Known rows, with every way that one mark hangs from another:
K[W[C] X[R[G Q[P]]]]: [-26  50 -10  15  10   7 -38   7  35 -11 -11  29  24 -15  20  16  21  37
  10 -23  17 -44   1]
W[K[X[C R]]]: [ -9  31 -23  33  10  34 -35   2  14 -14  11   8  11   1  -9   1  10  44
   4 -50  14 -27   9]
R[G X]: [  8  20  -5   3  -7  10 -27 -10  36 -10   6 -45  -7  16 -14  45  -7  52
   6 -39  10 -38 -14]
Q[P[B] R[X[K]]]: [ 18  28 -18  19   4   9  -2  -3  27   6   9   3 -29  10 -27  63  -5  46
  18 -67   7 -16   4]
X[K[W[C]] R[G]]: [-23  43 -10  21   1  21 -52   2  30 -10   1   7  18 -11   5   9  11  33
  -5 -26  14 -40 -13]
K[W[C] X]: [-21  28 -27  25  20  42 -41   6  13 -15  11  13  16  -3   8  11   8  49
  18 -54  12 -33   0]
B[P]: [ 25  19  -3   7   8  21  -9 -30  46  10  23 -24  -4  19 -31  49   0  58
  24 -60  23 -32   6]
R[X]: [ 10   6 -15  12   5  17 -21 -16  28  -5  24 -40  -7  21 -21  37  -6  60
  11 -60  17 -29  -4]
Q[P]: [ 29  18  -2   2  15  -3  -3 -15  50  10  15 -12 -20  14 -22  47   4  59
  24 -68  16 -35  16]
W[C K[X[R[G Q[P]]]]]: [ -8  48 -15  13   8  15 -37  12  25 -16   3  27   7  -5   7  12  15  36
  11 -38  18 -31  13]
K[W X[R]]: [-20  26 -15  31  18  27 -26  -5  26  -5  -1   5  30   0   1   6  14  47
  13 -36  14 -38  -3]
Q[R[G X[C[W] K]]]: [-15  36 -17  20  -4  25 -43  12  12 -11  -7 -10 -15  -6 -10  42   5  46
  -7 -46   5 -23 -21]
C[W[K[X]]]: [-12  25 -24  22  28  45 -35   9  16 -12  12   0   3   5  -6  15  13  43
  17 -55  19 -22   0]
R[Q]: [ 32  31  19   0  13  -3 -10 -17  59   8  14 -21  -8   8 -23  43  21  70
   8 -52  26 -38   7]
K[W X[C R[G]]]: [-33  40 -18  32   4  26 -45   2  23 -16  -9  11  29 -15  12   6  13  39
   1 -27   9 -42  -8]
K[W X[C R[Q]]]: [-27  42 -14  32  12  20 -39  -1  28 -10   1  20  29 -17   8   5  24  48
  -1 -35  18 -38   1]
K[W[C] X[R[Q[P]]]]: [-24  41 -16  21  18  11 -34   3  30  -8   1  32  25 -12  15  11  22  42
  12 -36  20 -38   8]
W[C K[X[R[G]]]]: [-13  37 -22  21   5  33 -44  10  12 -21   6  12  14  -1   3   3   7  35
  10 -39  15 -31   5]
C[W[K[X[R[Q]]]]]: [-15  34 -14  20  26  30 -33   6  26  -9   7   7  13  -1  -2  12  24  41
  11 -41  26 -26   2]
R[G Q[P] X[K]]: [  9  47   2  -3  -3  -8 -23   3  51  -2   0  -7 -22   5 -11  50  12  50
  -6 -37  12 -33  -3]

Rows:
[-18  53 -15   4  -3   1 -48  12  37 -16   4   7 -19 -13   3  43  14  39
 -13 -39  14 -28  -5] : R[G Q[P] X[C[W] K]]
[-24  46 -10  27   6  13 -53  -2  32 -10  13  15  14 -23  -4   9  28  41
 -19 -39  29 -28   2] : X[C[W] K R[Q]]
[-23  28 -22  33   9  26 -38  -4  18 -16   5   4  24 -11  -3   7  13  42
   3 -43  19 -31   5] : K[X[C[W] R]]
[-20  52 -10  12  -6  15 -56   9  32 -17   5  -4  -6 -11   3  33  13  47
 -20 -34  11 -33 -16] : R[G Q X[C K[W]]]
[-11  46 -13  19   9  -1 -37  -5  40 -10  15  21   7 -18   2  26  19  31
   4 -42  32 -30  13] : X[C[W[K]] R[Q[P[B]]]]
[-31  38 -18  25   7  26 -46   5  21 -17  -6  14  32 -10  16   7  11  36
  11 -25  13 -42  -7] : K[W[C] X[R[G]]]
[-12  35 -17  14  11  22 -45   3  27 -10  24  -1  -4   1  -3  26  13  55
  -6 -52  20 -25  -6] : R[Q X[K[W[C]]]]
[-12  40 -21  13  -1   8 -32  16  20  -6 -10   8 -28  -7  -6  53   5  40
   1 -52   2 -22  -9] : Q[P R[G X[C[W] K]]]
[ 15  29  -3   1  -1  -9  -6   1  37   7 -14 -13 -29  10 -15  66   1  52
  15 -50   4 -32  -6] : Q[P R[G X]]
[-30  29 -24  30  15  31 -42   0  16 -14   6  16  32  -8  11   2  11  41
  13 -38  16 -36   0] : K[W[C] X[R]]
[  6  44  -1  -5 -10 -17 -30  -3  49 -10   3 -11 -19  -4  -2  54   8  51
  -4 -40  15 -38   1] : R[G Q[P] X[C]]
[  0  27 -15  28  15  32 -22   0  21  -7   8   0  11  11 -13   5  11  46
  12 -46  16 -28   8] : W[K[X[R]]]
[-17  38 -21  21   6  22 -50   2  25 -13  24   1  -5  -7  -4  25  14  56
 -15 -54  17 -24  -6] : R[Q X[C K[W]]]
[-31  32 -25  38  11  30 -41  -2  17 -13   3  14  30 -12   7   1  13  44
   4 -40  13 -37  -1] : K[W X[C R]]
[ -3  35 -31  27   3  17 -21   4  18  -3  10  18 -25  -3 -14  55  -4  41
  12 -68   4 -16   0] : Q[P[B] R[X[C K[W]]]]
[  2  51  -5  24  -3  -4 -30 -11  45  -2  17  22   2 -17 -14  25  18  41
 -11 -46  24 -30  17] : X[C K R[Q[P[B]]]]
[-16  58   1   9   5  -4 -42   6  47  -2  -5  27   9 -17   9  21  24  35
  -6 -23  19 -42  -3] : X[K[W[C]] R[G Q[P]]]
[-16  39 -24  13   9   8 -42   6  29 -12  22  11 -18  -8  -4  35  15  47
  -9 -60  21 -19   6] : R[Q[P] X[C[W] K]]
[-14  29 -11  29  13  24 -36  -7  31   1  10   2  17  -2 -10   6  14  44
  -2 -40  17 -34  -7] : X[K[W] R]
